Known rows, with every step that occurs:
fibob-ketuk-gezeg-kekir: [ 1.07 -0.74  3.40  0.54  0.25 -1.40 -0.56 -1.29 -4.45 -1.40  0.88 -0.51
 -3.17  2.58  0.88  1.39  4.43 -0.55 -0.07  1.60  1.56 -0.39  3.24 -1.73
  2.56 -2.20 -0.08 -1.11  1.18  1.70 -2.97 -1.38  1.14  0.20  0.84]
gezeg-sude-fibob-busuros: [-0.57 -1.41  1.86  2.10  4.10  2.99 -2.19 -4.81  1.25  0.46 -0.02  2.38
 -0.78  2.51  0.52 -0.09  2.19  1.14 -5.01 -1.03 -0.34 -1.20  0.61 -1.04
  2.11  5.12 -0.82  2.27  0.94 -1.43 -1.75 -0.24  2.20 -0.84 -3.80]
kekir-fuzez: [-2.78  2.32 -2.34  1.76 -3.32  3.41 -2.18  2.74  1.43  0.99 -1.70 -5.24
 -1.24 -1.76 -0.78 -0.53 -0.44  0.32 -2.74 -0.93  2.81  0.11  3.14  0.39
  1.20  0.96 -2.89  0.39  4.01  1.35 -2.67 -3.94  1.57  0.57  1.21]
vogir-gezeg-kekir-busuros-fibob-ketuk: [-2.40  1.00 -1.30 -0.86 -1.52 -0.71 -0.58 -0.46 -1.56  1.85  0.12 -1.50
  0.38 -2.15 -0.59 -0.84  2.13  3.25 -0.79 -0.32 -0.58 -0.56  5.55  0.06
  2.22 -0.27  1.13  2.23  1.62 -1.00 -4.06 -1.20  0.04 -3.35 -0.97]
busuros-fibob: [-3.28  1.12 -2.62 -0.70  2.21  1.08 -4.05  0.14 -0.72  1.07 -0.80  0.82
  1.32 -1.49 -1.02 -3.96  2.31  1.10 -2.52 -1.86 -1.53  3.45 -0.98  0.97
  6.19 -3.08  0.63 -1.16 -1.18 -1.27 -1.47 -0.76  3.29 -0.17 -2.16]
ketuk-gezeg: [ 0.55  1.19  0.89  1.56  1.17  0.13 -0.22  0.16 -0.41  1.60 -1.01 -0.96
 -0.06  2.61 -0.67 -2.43  1.74 -1.13  1.32  3.70 -1.21  0.94  3.52  2.07
  3.75 -4.11  2.30  0.81 -0.53  0.23 -3.56 -3.58  0.34  1.69  1.68]
sude-fibob-busuros: [-0.66 -0.96  1.84  2.48  2.60  1.18 -4.25  0.92 -0.90 -2.81 -2.73 -0.03
 -0.94  1.83 -1.31 -0.88  1.62  0.69 -6.84 -2.21  0.00 -0.76 -0.02 -1.12
  4.65  2.52 -3.27  2.28 -3.11  0.53  0.21  0.17  0.14 -0.42 -4.24]
sude-fibob-ketuk-gezeg-busuros-kekir: [ 0.23 -3.47  2.96  1.98  3.28 -0.49 -2.04 -0.95 -4.30 -3.27 -1.28  0.05
 -1.80  4.06  1.77 -0.07  5.27  0.09 -4.75  0.51  1.58 -2.83 -0.38 -1.26
  3.80  0.75 -1.63  2.44 -3.45  2.23 -1.10 -0.43 -1.73 -2.25  0.83]
buzaf-gezeg-busuros-kekir-fuzez: [-1.35 -2.02  2.40 -0.24 -1.69  0.62 -3.15 -0.49  0.99  0.27 -1.51 -2.54
 -0.43 -2.18 -1.06 -0.98  2.18 -2.76 -3.17  2.40  4.16 -3.23 -1.21  2.38
  0.17  1.15 -2.41 -0.93 -1.68  2.22 -1.67 -3.09  0.87  1.94  0.35]
vogir-gezeg-busuros-fibob: [-2.00 -1.00 -1.12  0.20  1.29  1.54 -0.72  0.20  0.31  1.19 -0.27  0.76
 -0.09 -4.28 -1.32 -4.02  2.87  4.52 -0.87  2.62 -0.08 -0.24  3.28  2.45
  1.84 -0.63  2.38  2.24  2.18 -2.04 -3.97 -2.06 -1.11 -2.32 -2.11]
buzaf-gezeg: [-1.51  1.21  2.79 -0.33 -1.10  0.26 -2.93  1.61  0.81  3.36 -2.80 -4.33
  0.83 -0.91 -2.58 -2.65 -0.65 -3.54 -1.92  0.61  0.94 -0.04 -2.78  1.10
  2.15  0.98 -2.02 -0.80 -0.56  0.37 -2.11 -5.02  1.14  2.05 -1.39]
buzaf-gezeg-fibob-busuros-kekir-fuzez: [-1.75 -0.71  2.30  2.01 -2.46 -0.29 -3.30 -1.08  1.23  0.52 -2.03 -0.60
 -0.01 -3.63 -0.30 -1.80  0.84 -0.12 -2.57 -0.52  3.78 -1.60 -0.65  0.11
  1.20  1.00 -3.88 -3.75 -2.88  2.65 -0.06 -1.47 -0.30  2.56 -2.23]
buzaf-gezeg-sude: [-1.33  0.17  3.23 -0.41  0.19  1.61 -2.16 -2.92  2.04  4.92 -1.15 -2.27
  0.69 -0.18 -1.03 -1.86  0.00 -2.73 -1.38  0.91  0.90 -0.60 -2.41  0.71
  0.52  3.37 -1.00 -0.69  1.22 -0.68 -2.75 -4.86  2.31  1.59 -1.70]
sude-fibob-ketuk-gezeg-kekir: [ 0.37 -2.52  3.05  2.69  2.34 -0.57 -2.81 -1.59 -4.05 -2.27 -1.47 -1.16
 -2.36  5.11  2.03  0.58  3.98 -0.04 -4.06 -0.98  0.40 -1.62  0.49 -1.55
  4.06  1.45 -1.24  2.35 -2.30  2.50 -1.35 -1.08 -1.41 -2.40 -0.47]
gezeg-fibob-busuros-kekir-fuzez: [-1.27 -0.75 -0.71  4.20 -0.30 -0.42 -1.96 -0.91  0.76 -3.08 -0.44  4.44
 -1.24 -2.69  0.54 -0.67  2.87  3.34 -4.01 -1.94  2.00 -1.71  3.61 -0.29
  2.24 -0.25 -2.95 -2.66 -1.52  1.64  0.31  2.72  0.07  1.43 -2.95]
busuros-kekir-gezeg-fibob-sude: [-3.92  0.63 -2.18  0.81 -3.14 -2.95  0.44  1.84 -2.96 -0.57  0.17 -0.78
  1.37  0.42 -1.00 -1.41  0.36 -1.63 -2.38 -1.45  0.15 -3.67 -0.10  2.01
  2.83 -1.59 -0.28  0.01 -0.78  0.82  0.16  0.06  0.84 -0.46  0.97]
busuros-kekir-fuzez: [-3.08  2.17 -4.28  0.35 -3.18 -1.05 -0.78  2.30 -0.86 -1.00 -1.16 -4.37
  0.85 -0.05 -2.13 -0.13  1.07 -2.30 -4.75 -0.71  1.11 -4.47  1.23  1.28
  2.47 -1.57 -1.99  1.36 -0.48  1.74 -2.77 -1.69  1.89 -1.07  2.29]
sude-fibob-ketuk-gezeg-busuros-kekir-fuzez: [-0.30 -3.20  2.35  2.36  1.77  0.51 -2.30 -0.95 -3.97 -3.34 -1.33 -1.44
 -2.22  3.25  2.16  0.34  4.93  0.49 -4.77  0.36  2.96 -2.96  0.38 -1.55
  3.05  1.08 -2.37  2.18 -2.69  3.16 -1.10 -0.83 -1.97 -2.32  1.78]
gezeg-busuros-fibob-sude: [-0.74 -4.12  0.31  1.44  4.69  1.15 -3.39 -1.06 -1.73 -2.46  0.29  5.33
 -1.62 -2.71  0.49 -1.26  4.81  2.74 -4.19  1.99  1.92  2.61 -0.13  2.55
  3.14 -0.97  0.77 -1.61  1.38 -1.22 -0.39  0.20  3.20  1.42 -3.25]
gezeg-sude-fibob-busuros-kekir-fuzez: [-1.39 -1.45  0.26  1.86  2.21  2.65 -2.04 -4.98  0.84 -0.25  0.30  1.13
 -0.49  1.81  0.84  0.58  2.33  0.91 -5.71 -1.37  0.85 -2.87  0.96 -0.92
  1.56  4.87 -1.69  2.17  0.26 -0.21 -1.71  0.11  2.15 -1.41 -2.22]
buzaf-gezeg-sude-fibob-busuros-kekir-fuzez: [-1.86 -1.27  2.72  0.24 -0.79  1.43 -3.20 -4.00  1.07  2.47 -1.33 -3.06
  0.66 -0.30 -0.18 -0.89  0.63 -2.22 -4.03 -0.12  2.96 -2.97 -2.61 -0.31
  0.77  4.39 -3.04  0.04 -1.87  1.41 -1.44 -3.22  1.31  0.42 -1.56]

Rows:
[-2.10 -0.69  0.34 -1.51  3.00  0.86 -2.39 -3.21 -3.63  0.76  1.30  1.96
 -0.02 -0.74  1.45 -2.91  4.99  2.01 -0.28  0.28  0.86  3.38 -0.16 -1.74
  5.17 -3.68  0.93 -2.74 -0.70 -0.43 -2.30 -0.67  2.93 -0.34 -0.10]  busuros-fibob-ketuk-gezeg-sude
[-0.79 -1.97 -0.14  6.70  3.26 -1.92 -0.83  0.32 -1.77 -0.27 -1.28  4.95
 -0.99 -1.26  1.25 -0.96  1.14  3.58 -3.59 -1.17 -0.10  2.05  0.04  0.84
  2.23  0.80 -0.56 -2.35  3.25 -0.71 -0.28 -0.78 -0.09  1.16 -4.42]  gezeg-fibob-sude
[-0.91 -2.95  0.36  0.29  3.82  2.88 -4.04 -1.69  0.77 -2.07  0.32  4.69
 -1.78 -2.00  0.56 -2.07  5.32  2.39 -3.18  1.51  1.41  1.51  1.44  2.61
  3.28 -0.96  0.59 -0.73 -0.03 -0.87 -0.92  0.91  2.63  0.97 -2.02]  gezeg-busuros-fibob
[-1.80  0.08  2.04 -1.26 -2.01 -0.47 -5.04 -2.35  0.71  2.52 -1.46 -2.32
  0.78 -0.58 -0.23 -0.26  0.91 -2.52 -2.10 -1.09  1.20  0.29  0.22  1.37
  2.72  0.78 -1.52 -1.40 -2.93  1.55 -0.91 -2.02  2.78  1.45 -0.98]  buzaf-gezeg-kekir-busuros-fibob
[-1.91 -1.77 -1.11  1.02  1.94  0.40 -0.34  0.61 -1.32  1.05 -0.30  1.23
  0.03 -4.80 -1.39 -3.41  2.50  4.75 -1.45  2.88  0.41  0.55  2.12  2.30
  1.77 -0.64  2.41  1.66  3.11 -2.42 -3.84 -2.62 -0.58 -2.10 -3.01]  vogir-gezeg-busuros-fibob-sude
[-1.33 -1.41  3.46  0.10  0.73  0.42 -3.12 -3.94  0.71  2.41 -1.37 -1.73
  1.00  0.62 -0.69 -1.25  0.95 -2.57 -4.09  0.02  1.50 -2.87 -3.35 -0.02
  1.46  3.98 -2.17  0.25 -2.47  0.68 -1.39 -2.72  1.48  0.41 -2.51]  buzaf-gezeg-sude-fibob-busuros-kekir
[-2.29  0.64 -2.21  0.56 -0.86 -1.57 -0.36 -0.24 -1.79  2.33 -0.46 -1.04
  1.05 -2.29 -0.97 -0.87  0.66  3.30 -1.54 -0.01 -1.14  0.21  4.78  1.50
  2.41 -0.24  2.03  2.40  2.19 -1.63 -3.75 -1.98  0.38 -2.96 -2.22]  vogir-gezeg-kekir-busuros-fibob-sude
[-0.81 -1.30  2.58  2.02  2.79  0.45 -2.80  1.34 -3.58 -1.89 -2.35 -1.81
 -1.61  3.39  0.50 -0.30  2.96  0.25 -5.94 -2.46  0.51 -1.02 -1.74 -2.72
  4.12  2.93 -3.23  2.39 -0.92  1.04 -0.89 -1.34 -0.91 -2.65 -1.29]  sude-fibob-ketuk
[-4.15 -1.37  0.90 -1.16 -2.34  2.93 -2.08  0.84 -1.73  0.14  1.27  0.10
 -0.62 -2.08  0.24 -2.62  1.05  0.50  0.44  0.23  2.75  1.64  1.16  2.70
  2.34 -0.21  0.29 -1.07  2.20 -0.38  1.41 -0.68  2.21  1.67  0.34]  kekir-gezeg-busuros-fibob-sude
[-0.84  1.19 -0.18 -0.69 -0.03 -1.69 -1.52  2.20 -1.20 -3.52 -0.36  0.88
 -0.03 -1.41 -4.28 -0.24  2.21 -1.19 -5.57 -0.31  0.76 -2.21  1.83 -0.57
  3.96 -2.09 -2.85 -0.69 -2.89 -0.23 -0.91  1.65  3.73  1.71 -3.26]  fibob-busuros-kekir
[ 0.20 -0.66  0.00  1.53  1.11 -1.73 -1.79 -3.33 -2.30  0.63  0.26  1.62
  0.09  2.56  1.70  0.46  2.99  0.06  0.57  2.52 -0.38  2.00  5.34  2.25
  4.20 -4.21  2.79 -0.32 -1.81  0.96 -2.07 -1.06  2.34  1.49  1.15]  ketuk-gezeg-kekir-busuros-fibob-sude
[ 0.66 -0.54  1.07  4.38  1.81 -0.13 -0.39 -2.05  0.49  1.03 -0.71  3.00
 -0.75  1.88  1.88 -2.68  2.75  1.67  1.74  2.71 -0.82  0.89  4.46  2.22
  3.15 -3.34  2.35 -0.74 -1.09  1.15 -2.43 -1.55 -1.68  1.65  0.82]  ketuk-gezeg-fibob
[ 1.18 -0.73  2.00  3.94  1.76 -0.12 -0.85 -2.36  0.19 -0.49 -0.33  4.30
 -1.30  0.52  1.25 -2.30  3.11  2.32  1.19  2.86  0.47  1.05  5.31  1.02
  3.17 -3.71  1.12 -1.97 -2.08  1.11 -1.57 -0.23 -1.01  2.71 -0.69]  ketuk-gezeg-fibob-busuros
[-3.73  1.01  1.64  0.87 -4.30  2.39 -1.33  1.18  0.49  0.25  0.62  0.47
 -0.89 -1.79  0.14 -2.61 -0.37  1.40  1.24 -2.31  1.96  0.42  3.79  0.69
  1.99  0.58 -1.78 -1.84  0.92  0.59  2.06  0.73  0.13  2.18 -0.61]  kekir-gezeg-fibob-busuros
[ 0.64 -2.36  1.28  1.15  3.16  1.53 -2.07 -2.94 -0.21 -0.47  0.35  3.54
 -1.09  0.71  1.31 -2.65  5.17  1.22  1.14  5.11  0.89  1.59  3.94  3.14
  3.63 -4.65  3.11 -0.43 -1.87  0.62 -2.30 -1.15  0.64  2.10  1.28]  ketuk-gezeg-busuros-fibob
[-4.23 -0.56  0.93 -1.90 -2.86  4.09 -2.45  0.56 -0.02  0.38  1.38 -0.29
 -0.70 -1.60  0.34 -3.11  1.46  0.21  1.14 -0.07  2.30  0.91  2.36  2.73
  2.31 -0.24  0.31 -0.32  1.23 -0.16  1.14 -0.15  1.78  1.42  1.27]  kekir-gezeg-busuros-fibob
[ 0.17 -1.28  0.78  2.24  1.73  1.26 -0.67 -5.33 -0.25  0.63  0.41  0.41
 -0.20  3.14  1.63 -0.60  3.06  0.08 -0.86  3.01  0.78 -1.99  3.57  0.60
  2.35 -0.66  1.38  1.62 -1.89  1.35 -2.87 -1.74  0.46  0.09  1.52]  ketuk-gezeg-sude-fibob-busuros-kekir-fuzez
[-0.83 -1.52  1.00  1.53  3.69  1.71 -1.83 -4.98  0.60 -0.15  0.15  2.29
 -0.23  2.69  0.29  0.24  2.65  0.46 -5.81 -1.29 -0.51 -2.84  0.14 -0.87
  2.26  4.45 -0.79  2.49 -0.37 -1.05 -1.74  0.45  2.41 -1.50 -3.12]  gezeg-sude-fibob-busuros-kekir
[-2.57  1.05  0.50 -3.61  2.20  2.38 -1.91 -1.30 -1.63  1.89  0.81  1.85
  2.14 -1.49  1.35 -1.31  4.26  1.87 -1.02 -0.17  2.08  4.59  3.34 -2.53
  4.31 -2.27 -1.67 -1.39 -1.76 -1.58 -1.69  0.39  3.78  0.77  4.05]  kekir-busuros-fibob-ketuk-gezeg-sude
[-0.73 -1.85  2.31  1.56  4.11  2.49 -1.36 -4.59 -0.61  1.10  0.35  1.16
 -1.15  3.44  1.73  0.34  3.13  0.87 -4.47 -1.23 -0.05 -1.41 -0.64 -2.08
  1.59  5.51 -0.89  2.34  2.49 -1.18 -2.60 -1.27  1.62 -2.28 -1.73]  gezeg-sude-fibob-ketuk
[-1.22 -3.16  3.27  0.03  1.69  0.47 -4.25 -1.18 -0.74  0.98 -1.42  0.30
 -0.04 -3.33 -0.51 -2.39  2.25 -0.78 -2.67  2.23  3.34  1.45 -3.43  2.13
  1.94  0.42 -1.19 -2.79 -0.97  0.42 -0.67 -3.16  2.06  2.65 -2.76]  buzaf-gezeg-busuros-fibob-sude
[-1.84 -0.26 -1.30  4.65  1.04 -1.83  1.58  1.63 -1.38  2.45 -1.45  0.93
  0.41 -3.68 -0.93 -3.28  0.04  5.42 -1.13  0.77 -1.00  0.19  2.35  1.23
  1.19  0.50  1.41  1.08  4.42 -1.97 -3.56 -3.33 -3.00 -2.19 -3.84]  vogir-gezeg-fibob-sude
[ 1.05 -1.27  2.29  2.21  3.43  1.66 -0.82 -5.23  0.13  1.23  0.16  1.95
 -0.53  3.87  1.41 -1.29  3.04  0.38 -0.23  3.23 -0.49 -0.24  3.35  0.62
  2.88 -0.34  2.00  1.68 -1.21 -0.07 -2.98 -1.83  0.54  0.67  0.00]  ketuk-gezeg-sude-fibob-busuros
[ 0.73 -1.30  1.47  1.82  3.00  0.33 -0.52 -5.33 -0.51  0.68  0.52  1.78
  0.06  4.09  0.98 -0.96  3.48 -0.45 -0.90  3.19 -0.61 -1.84  2.88  0.88
  3.06 -1.04  2.08  1.89 -2.57  0.36 -2.93 -1.25  0.67  0.10  0.60]  ketuk-gezeg-sude-fibob-busuros-kekir
[-0.52 -1.33  2.01  3.79  1.84 -0.08 -0.94 -0.27 -1.29 -1.21 -0.29  4.01
 -2.60 -0.82  2.15 -0.82  3.80  3.59 -2.21 -1.93  1.34  0.45  1.61 -2.06
  1.97  0.75 -2.18 -2.75  1.85  0.63 -0.84  0.78 -0.93  0.09 -1.77]  gezeg-fibob-ketuk
[-1.49 -0.27 -1.54  0.47  0.37 -1.28 -3.78 -2.30 -1.36 -0.44  0.32  1.86
 -0.05  0.92  1.04  2.13  2.31  0.55 -3.86 -2.36 -0.55  1.82  4.02  1.31
  4.09 -0.39  0.28 -0.25 -0.39  0.10 -0.67  1.19  4.63  0.16 -1.69]  gezeg-kekir-busuros-fibob-sude
[ 0.06 -2.06  3.18  1.76  2.19 -0.07 -2.70 -1.40 -3.88 -1.95 -1.54 -0.92
 -1.67  4.62  2.30  1.02  4.15  0.36 -4.08 -1.00  1.03 -0.89  1.56 -2.14
  4.12  1.36 -1.93  2.41 -3.05  2.19 -0.97 -0.46 -1.09 -2.16  0.99]  sude-fibob-ketuk-gezeg-kekir-busuros
[-3.39  2.41 -1.66 -3.05  1.47  2.45 -3.16  1.69  0.22  1.82 -0.90  0.73
  2.93 -1.99 -0.44 -2.28  2.20  1.25 -2.69 -1.73  0.40  4.73  2.73 -0.63
  5.31 -2.09 -1.94 -0.42 -2.31 -1.97 -0.97  0.41  3.78  0.92  2.54]  kekir-busuros-fibob
[-1.75  1.75 -1.48  0.31 -2.03 -0.50  0.02  0.19  0.44  2.56 -0.62 -2.30
  0.49 -1.22 -1.52 -0.65  0.43  2.10 -0.99  0.24 -1.57 -1.55  6.45  1.59
  1.50  0.63  1.57  3.76  2.12 -1.19 -4.35 -1.94 -0.35 -2.88 -1.09]  vogir-gezeg-kekir-busuros
[ 0.56 -3.35  3.89  2.47  3.62  0.75 -2.49 -0.81 -3.69 -2.59 -1.55 -0.07
 -2.44  3.80  2.08 -0.29  4.83  0.84 -4.11  0.48  1.72 -1.24  0.04 -1.50
  3.59  1.38 -1.65  2.24 -2.13  1.79 -1.16 -1.12 -1.87 -1.82  0.27]  sude-fibob-ketuk-gezeg-busuros
[ 0.71 -0.96  1.61  2.58  3.48  1.54 -0.54 -5.06  0.17  2.45 -0.11  0.96
 -0.18  4.85  1.85 -1.61  2.60 -0.14  0.17  3.24 -1.32 -0.46  2.71  1.30
  2.71 -0.20  2.89  2.43 -0.55 -0.01 -3.56 -2.95  0.08 -0.15  1.12]  ketuk-gezeg-sude-fibob
[ 0.21  0.05 -0.01  0.68  0.38 -0.48 -2.29 -3.77 -0.47  0.78  0.39  1.29
 -0.02  2.96  1.61 -0.11  3.41 -0.32  1.10  2.12 -0.91  1.21  6.46  2.33
  4.27 -4.26  2.68  0.29 -2.87  1.42 -2.33 -0.54  1.85  1.16  2.19]  ketuk-gezeg-kekir-busuros-fibob
[-1.04 -0.95  0.51  1.95  2.06 -0.72 -3.53  0.74 -1.77 -3.64 -2.46 -0.14
 -0.15  2.24 -1.61 -0.46  2.34 -0.48 -7.81 -2.21 -0.23 -2.95 -0.64 -0.71
  4.99  1.47 -3.11  2.76 -5.01  1.02  0.25  1.09  0.18 -1.40 -3.37]  sude-fibob-busuros-kekir
[-4.01 -0.96  2.05 -2.53 -2.92  3.82 -2.31  0.54 -1.49 -0.30  1.76 -0.34
 -1.46 -1.81  0.68 -2.50  2.31  0.53  1.10 -0.09  3.45  0.94  1.95  1.22
  2.16 -0.21 -0.61 -1.03  1.65  0.30  1.11  0.03  1.83  1.12  1.57]  kekir-gezeg-busuros-fibob-ketuk
[-1.70  0.19  0.17  2.66 -0.03 -0.44  1.41  1.08 -1.05  1.82 -0.80  0.28
 -0.65 -3.39 -0.21 -3.27  1.92  5.41 -0.20  0.26 -0.07 -0.95  3.40 -0.71
  0.97  0.50  0.31  0.84  3.46 -1.07 -4.03 -2.13 -3.59 -2.96 -1.95]  vogir-gezeg-fibob-ketuk
[ 0.67 -0.58  3.86 -0.32  2.07  0.54  0.81 -1.96 -3.69  0.51  1.40  0.16
 -2.16  1.83  0.87  0.03  4.37  0.22  0.33  2.45  1.91  0.27  2.04 -2.87
  1.77 -1.18 -0.20 -1.12  2.62 -0.07 -3.75 -2.40  1.57  0.46  1.73]  fibob-ketuk-gezeg-sude
